Each row was made from one path, in order. Every step used is in the known rows, and no mark comes twice. Write each row's path.
Known rows
galut -> pili: [-1.10  0.94 -1.63  0.93 -1.18 -0.10  0.78 -1.19  2.21 -0.38  0.67  2.40
 -1.89  0.82 -1.65  1.24  3.58  0.13  2.86 -0.51  0.10 -0.82 -0.72  1.01]
nimif -> sudub: [-0.33  0.60  0.25  2.24 -1.51  0.83  1.06 -1.18  1.33  0.59 -0.66 -1.35
 -2.02 -1.09 -3.21  2.64  2.48 -0.64  2.85 -1.60 -2.85 -0.36 -1.31  2.85]
koso -> tufin: [-0.74  0.75  0.02 -0.70 -1.49 -0.21 -0.27 -0.18 -0.34 -0.81  0.29 -0.97
 -1.20 -0.48 -0.14  2.16  2.35  0.87  3.83  0.05 -1.72 -2.05 -0.73  2.90]
pili -> pasure -> sudub: [-0.22  1.23  1.06  0.47 -4.24  0.90  3.83 -0.80  2.53  0.26  1.17 -1.46
 -1.40  0.81 -3.36  1.12  3.01  1.08  2.83 -1.21 -6.32  0.41 -1.18  1.38]
kavir -> koso -> tufin: [ 0.02  0.39  0.09 -0.77 -0.17 -1.52 -1.30  0.18 -0.87 -2.24 -0.43 -1.63
 -0.83  1.19 -0.34  1.87  1.25  1.40  4.64 -0.39 -1.50 -2.52 -1.09  3.65]
galut -> tufin -> bepov -> pasure: [-1.33  0.18  0.73 -1.99  2.66  2.90  0.87 -1.85  1.42  1.07  1.32  0.31
 -0.33  0.54 -6.27  2.86  3.33  0.46  1.36  0.28 -1.53 -0.67 -0.05  2.09]
bepov -> tufin -> nimif: [ 2.16  1.15  0.50 -0.15  0.92 -1.54 -0.63 -0.13 -0.81 -1.83  0.59 -0.92
 -1.52  0.06 -1.27  1.65  1.77  0.05  4.19 -0.14  1.02 -2.99  0.04  4.25]
kavir -> koso: [ 0.63  0.22  0.33 -0.37  1.57 -1.57 -0.67 -0.72  0.04 -1.15 -0.38  0.10
 -0.57  0.60 -2.12  1.21  1.08  0.53  3.09 -1.00 -0.10 -0.54 -0.66  2.27]
kavir -> koso -> tufin -> galut -> pili: [-3.59  0.15 -1.37 -0.08  1.52 -0.50 -0.97  1.69  2.34 -2.91  0.71  0.74
 -1.47  4.04  0.96  1.87  2.90  1.41  5.04  0.35 -0.43 -3.98 -0.87  3.35]
koso -> tufin -> galut: [-3.67  0.22 -0.09 -1.87  0.08  0.72 -0.05  0.87  0.85 -0.80  0.96 -0.59
 -0.82  0.57  0.49  2.45  3.03  0.65  3.71  0.57 -2.00 -2.60 -0.26  3.28]
galut -> pili -> pasure -> bepov -> tufin: [ 1.28  1.09 -0.18  1.75 -2.33  1.86  0.55 -1.56 -0.43 -2.87  0.64  1.50
 -3.05  5.41 -0.45  1.77  4.25  0.96  5.18 -2.16  0.72 -1.80 -0.38  2.22]
galut -> tufin -> nimif -> sudub -> pasure: [-0.13  0.74  1.74  4.48  0.17  0.26  1.59 -0.63  2.50  0.21  0.47 -2.16
 -2.74  1.09 -5.53  4.42  0.58 -2.15  5.81 -1.21 -4.54 -1.11 -1.80  7.30]
bepov -> pasure -> sudub: [ 1.22  1.25  1.14 -0.07 -1.80  2.18  2.10 -1.87  2.55  1.09  1.67 -0.11
 -0.24 -1.44 -4.37  2.40  3.91  1.43  1.07 -0.23 -4.83  0.06 -1.09 -0.40]
bepov -> tufin -> nimif -> sudub -> pasure: [ 1.66  0.97  2.27  5.08 -2.15 -0.39  1.22 -0.87  0.66 -1.92  0.16 -3.31
 -2.12  1.41 -3.44  3.88  2.14 -1.48  7.60 -1.62 -3.59 -2.22 -1.34  6.77]
nimif -> sudub -> pasure: [-0.80  0.59  1.66  4.75 -3.35  1.09  2.07 -2.14  2.01  0.31 -0.18 -2.11
 -1.57  0.27 -4.29  3.63  2.41 -1.55  5.69 -2.06 -5.45  0.65 -1.73  4.34]
bepov -> pasure: [ 0.39  1.13  0.53 -0.07 -0.25  1.57  0.43 -2.18 -0.06  1.07  1.04  1.75
  0.34 -0.87 -3.73  1.60  3.52  0.06  1.46 -0.87 -2.03 -0.08 -0.51 -0.24]
sudub -> nimif: [-1.32  0.39  0.36  0.82 -1.13  0.17  0.53 -0.11  1.16  0.49  0.20 -1.55
 -1.40 -1.19 -2.76  3.35  1.44 -0.82  1.73 -0.03 -0.97  0.87 -0.97  2.45]
galut -> tufin: [-0.06  0.21 -0.10 -1.42  2.42  0.39  0.09 -0.52  1.68  0.43  0.72  0.59
 -1.75 -0.05 -3.18  2.40  1.90  0.21  1.05  0.07  0.20 -0.66 -0.35  2.53]
bepov -> tufin -> galut: [-0.95  0.04  0.34 -1.59  2.38  0.83 -0.45  0.26  0.74 -1.67  1.05 -0.11
 -1.05  1.36 -0.46  2.03  4.29  0.42  2.23  0.25  0.89 -2.59  0.63  2.62]
pasure -> sudub -> nimif: [-0.38  0.62  0.84  0.99 -2.69  0.57  2.22  0.33  3.95  0.50  0.76 -3.61
 -1.91 -1.94 -3.34  3.93  1.60  0.61  1.11  0.61 -3.54  0.95 -1.55  2.69]
pili -> pasure: [-1.08  1.06  0.50  0.25 -2.82  0.57  2.22 -1.31 -0.21  0.19  0.27  0.44
 -0.77  1.48 -2.72  0.55  2.63 -0.50  3.54 -2.06 -3.63  0.41 -0.57  1.53]
koso -> tufin -> bepov -> pasure: [-2.15  0.78  0.92 -1.38 -1.66  2.41  0.61 -1.34 -0.44 -0.23  0.96 -1.37
  0.38 -0.05 -3.21  2.55  3.70  1.14  4.06  0.22 -3.70 -2.27 -0.51  2.27]
nimif -> sudub -> pasure -> pili: [-0.94 -0.01  1.00  4.86 -4.44  0.92  3.69 -1.60  2.42 -0.26  0.58 -2.19
 -2.11  0.97 -3.06  4.97  0.84 -1.68  3.82 -2.21 -5.58  0.75 -1.61  3.06]
tufin -> koso: [ 1.23  1.03 -0.56 -1.39 -1.10  0.13 -1.92 -1.87 -0.78  1.72  0.29 -0.41
 -1.25 -1.67 -1.66  1.54  2.30  0.35  4.45 -0.62  0.16  0.26 -0.03  1.39]
tufin -> galut -> pili -> pasure -> sudub: [-3.89  1.07 -0.68  0.87 -2.60  1.98  4.02  0.62  5.38 -0.47  2.15  1.02
 -2.01  3.96 -2.20  1.25  4.77  1.08  2.99 -0.50 -5.78 -1.06 -1.08  1.02]
kavir -> koso -> tufin -> bepov: [-1.88 -0.18  0.55 -1.58  0.28 -0.82 -0.49  0.27 -0.39 -2.50 -0.41 -3.11
 -0.61  1.51 -1.40  2.09  1.26  1.67  5.48  0.12 -1.61 -2.75 -0.74  4.92]

Write each row's path
[-2.75  0.68 -0.71  0.45 -0.98  1.55  1.56  0.54  1.95 -2.50  1.66  1.51
 -1.86  5.48 -0.50  0.97  6.20  0.38  3.89 -0.91 -0.97 -2.75  0.14  1.82] | bepov -> tufin -> galut -> pili -> pasure
[-4.95  0.84 -0.16  2.25 -3.65  2.35  4.27  2.01  6.40 -0.51  2.09 -1.16
 -2.33  3.60 -2.65  3.25  3.88  0.42  2.74  0.04 -5.41 -0.13 -1.58  2.33] | tufin -> galut -> pili -> pasure -> sudub -> nimif
[ 3.10  0.83 -0.21 -1.65 -0.08  0.11 -2.84 -1.59 -1.55 -0.15  0.38 -1.44
 -1.69 -0.90 -0.25  1.84  3.54  0.99  4.72 -0.37  2.20 -1.43  0.42  2.15] | bepov -> tufin -> koso
[ 3.61  1.01  1.39  3.14  0.22  0.79 -1.10 -0.80 -1.37 -1.94 -0.66 -2.26
 -3.69  0.95 -2.11  3.94  1.05 -0.43  5.60 -1.92  0.24 -3.03 -0.81  6.27] | pasure -> bepov -> tufin -> nimif -> sudub
[-4.70  1.21 -0.60  0.67 -4.10  2.03  3.36  1.77  4.44 -1.69  2.37 -0.58
 -2.32  4.27 -0.18  2.02  4.85  1.77  4.67  0.16 -6.59 -2.96 -1.41  2.51] | koso -> tufin -> galut -> pili -> pasure -> sudub
[ 3.99  0.73  2.13  4.14 -2.83  2.58 -2.20 -3.26 -1.04 -0.69 -0.52 -3.54
 -3.38  1.58 -2.10  4.79  2.82  0.03  8.97 -2.38 -1.13 -0.71 -0.90  5.46] | nimif -> sudub -> pasure -> bepov -> tufin -> koso
[ 3.14  0.48  1.05 -0.29  0.73  1.05 -1.58 -1.67 -1.28 -2.11 -0.12 -0.44
 -2.65  1.25 -0.56  2.63  2.58  1.03  3.49 -1.05  2.42 -1.63  0.20  3.10] | pasure -> bepov -> tufin
[ 0.04  1.16  0.44  3.07 -1.07 -0.43  0.85 -0.26  0.88  0.50 -0.35 -1.51
 -2.21 -1.29 -3.69  2.56  0.72 -1.59  4.47 -1.46 -3.15 -1.56 -1.39  4.53] | tufin -> nimif -> sudub
[-0.43  0.44  1.41 -0.47  0.26  2.88  0.22 -0.50 -0.74 -2.27  1.04  0.07
 -2.21  4.85 -0.75  2.08  3.81  0.48  4.41 -1.88 -0.60 -1.89  0.50  3.24] | pili -> pasure -> bepov -> tufin -> galut
[ 1.77  1.66  0.33  5.44 -3.26  1.61  1.07 -0.54 -0.08 -2.64  0.09 -0.62
 -4.40  4.92 -2.32  2.78  2.79 -0.54  7.18 -2.98 -1.58 -3.33 -1.45  5.31] | galut -> pili -> pasure -> bepov -> tufin -> nimif -> sudub
[ 1.34  0.34  1.53  5.07 -3.05 -0.40  2.70 -0.49  0.88 -2.39  0.84 -3.54
 -2.67  1.65 -2.19  5.35  0.59 -1.57  5.66 -1.74 -3.71 -2.10 -1.17  5.79] | bepov -> tufin -> nimif -> sudub -> pasure -> pili
[-3.90  0.88 -0.55  0.95 -2.57  3.00  0.81  0.33  0.80 -2.19  1.26  1.75
 -2.60  6.06  0.79  2.16  3.67  0.85  6.00 -1.30 -2.31 -2.71 -0.68  3.16] | koso -> tufin -> galut -> pili -> pasure -> bepov
[-4.49  0.58 -1.69 -0.23 -0.36  0.98  0.19  1.18  2.62 -1.55  1.40  1.27
 -1.68  2.28  0.92  2.48  4.11  0.88  4.24  0.77 -1.11 -3.51 -0.52  2.65] | koso -> tufin -> galut -> pili
[ 2.98  0.39  2.29  2.40 -1.23  1.35 -0.39 -2.72 -0.57 -2.49  0.44 -1.11
 -2.15  2.68 -1.37  3.61  2.57  0.29  6.26 -1.40 -0.41 -0.74 -0.16  4.82] | sudub -> pasure -> bepov -> tufin
[-1.55  0.07  0.20 -1.09 -1.33  2.43  2.94 -1.98  0.62  0.16  1.61 -0.17
 -0.20  0.00 -3.93  3.26  1.84  0.19  1.00 -0.57 -2.36  0.09  0.02 -0.50] | tufin -> bepov -> pasure -> pili
[ 0.03  0.58  0.01 -0.08 -1.61  1.65  2.02 -1.88  0.10  0.57  1.66  1.41
 -0.15 -0.44 -2.56  3.12  2.03  0.03  0.03 -0.98 -1.75  0.42 -0.25 -1.70] | bepov -> pasure -> pili
[-2.62  0.24  0.13 -1.95 -1.42  0.61  0.61 -0.38  0.19 -1.02  0.20 -2.59
 -1.16 -0.04 -1.52  2.38  2.05  1.08  4.71  0.51 -2.39 -2.08 -0.29  4.37] | koso -> tufin -> bepov
[ 4.31  0.74  1.80  1.21 -1.79  1.62 -2.69 -3.51 -1.98 -1.02  0.45 -1.69
 -2.44  1.84 -0.86  3.69  2.69  0.78  8.27 -1.49  0.90 -0.42  0.14  4.37] | sudub -> pasure -> bepov -> tufin -> koso
[ 0.09 -0.03  2.54  4.28 -0.33  3.31  0.38 -1.36  1.61 -2.32  0.35 -2.32
 -2.83  3.71 -1.97  5.03  3.33 -0.76  6.38 -1.90 -2.66 -1.84 -0.66  6.19] | nimif -> sudub -> pasure -> bepov -> tufin -> galut
[-1.35  0.30  2.21  0.14 -2.15  1.68  1.24  0.94  2.51 -1.42  1.09 -5.77
 -0.53  0.39 -4.45  4.96  1.96  2.55  3.76  1.12 -5.56 -1.58 -2.01  4.15] | kavir -> koso -> tufin -> bepov -> pasure -> sudub -> nimif
[ 0.58  0.53  2.15  5.52 -3.34  2.35  0.93 -2.90  1.11 -0.18 -0.66 -1.56
 -2.76  1.64 -3.94  4.60  1.33 -1.20  6.55 -2.72 -4.12  0.60 -1.64  5.23] | nimif -> sudub -> pasure -> bepov
[ 0.13  0.84  0.64  2.76 -0.29 -2.00 -0.86  1.42 -0.42 -2.11 -0.94 -3.32
 -1.90  0.42 -1.74  2.92 -0.12  0.02  6.76 -1.11 -3.35 -3.99 -2.17  6.66] | kavir -> koso -> tufin -> nimif -> sudub
[ 1.30  0.75  2.34  5.13  0.00  1.69  0.41 -1.45  1.60 -0.31  0.34 -1.56
 -3.83  2.11 -5.10  5.48 -0.36 -1.70  6.79 -1.89 -3.10 -1.10 -1.63  8.01] | galut -> tufin -> nimif -> sudub -> pasure -> bepov
[-2.09  0.73  1.87 -0.24 -3.94  3.17  2.48  0.50  3.06 -0.13  1.58 -5.21
 -0.71 -0.75 -4.36  5.43  3.06  2.15  2.80  1.49 -6.25 -1.10 -1.73  3.77] | koso -> tufin -> bepov -> pasure -> sudub -> nimif
[-1.58 -0.32  0.13 -1.90  1.50  3.01  2.23 -1.27  1.66  0.57  2.09 -0.06
 -1.07  0.75 -4.94  4.41  1.83  0.43 -0.40  0.11 -1.23 -0.50  0.17  0.70] | galut -> tufin -> bepov -> pasure -> pili
[-1.10  0.29  1.11 -1.42  0.05  0.92 -0.42 -0.74 -0.81 -1.68  0.44 -1.83
  0.52  1.54 -3.30  2.49  2.65  1.82  4.61 -0.20 -3.11 -2.44 -0.84  2.69] | kavir -> koso -> tufin -> bepov -> pasure
[-3.05  0.91 -0.65  1.29 -1.37  3.00  1.49 -0.52  1.75 -1.01  1.29  3.02
 -2.38  5.55 -1.16  1.46  3.50 -0.09  4.65 -2.07 -1.64 -0.95 -0.29  1.73] | tufin -> galut -> pili -> pasure -> bepov
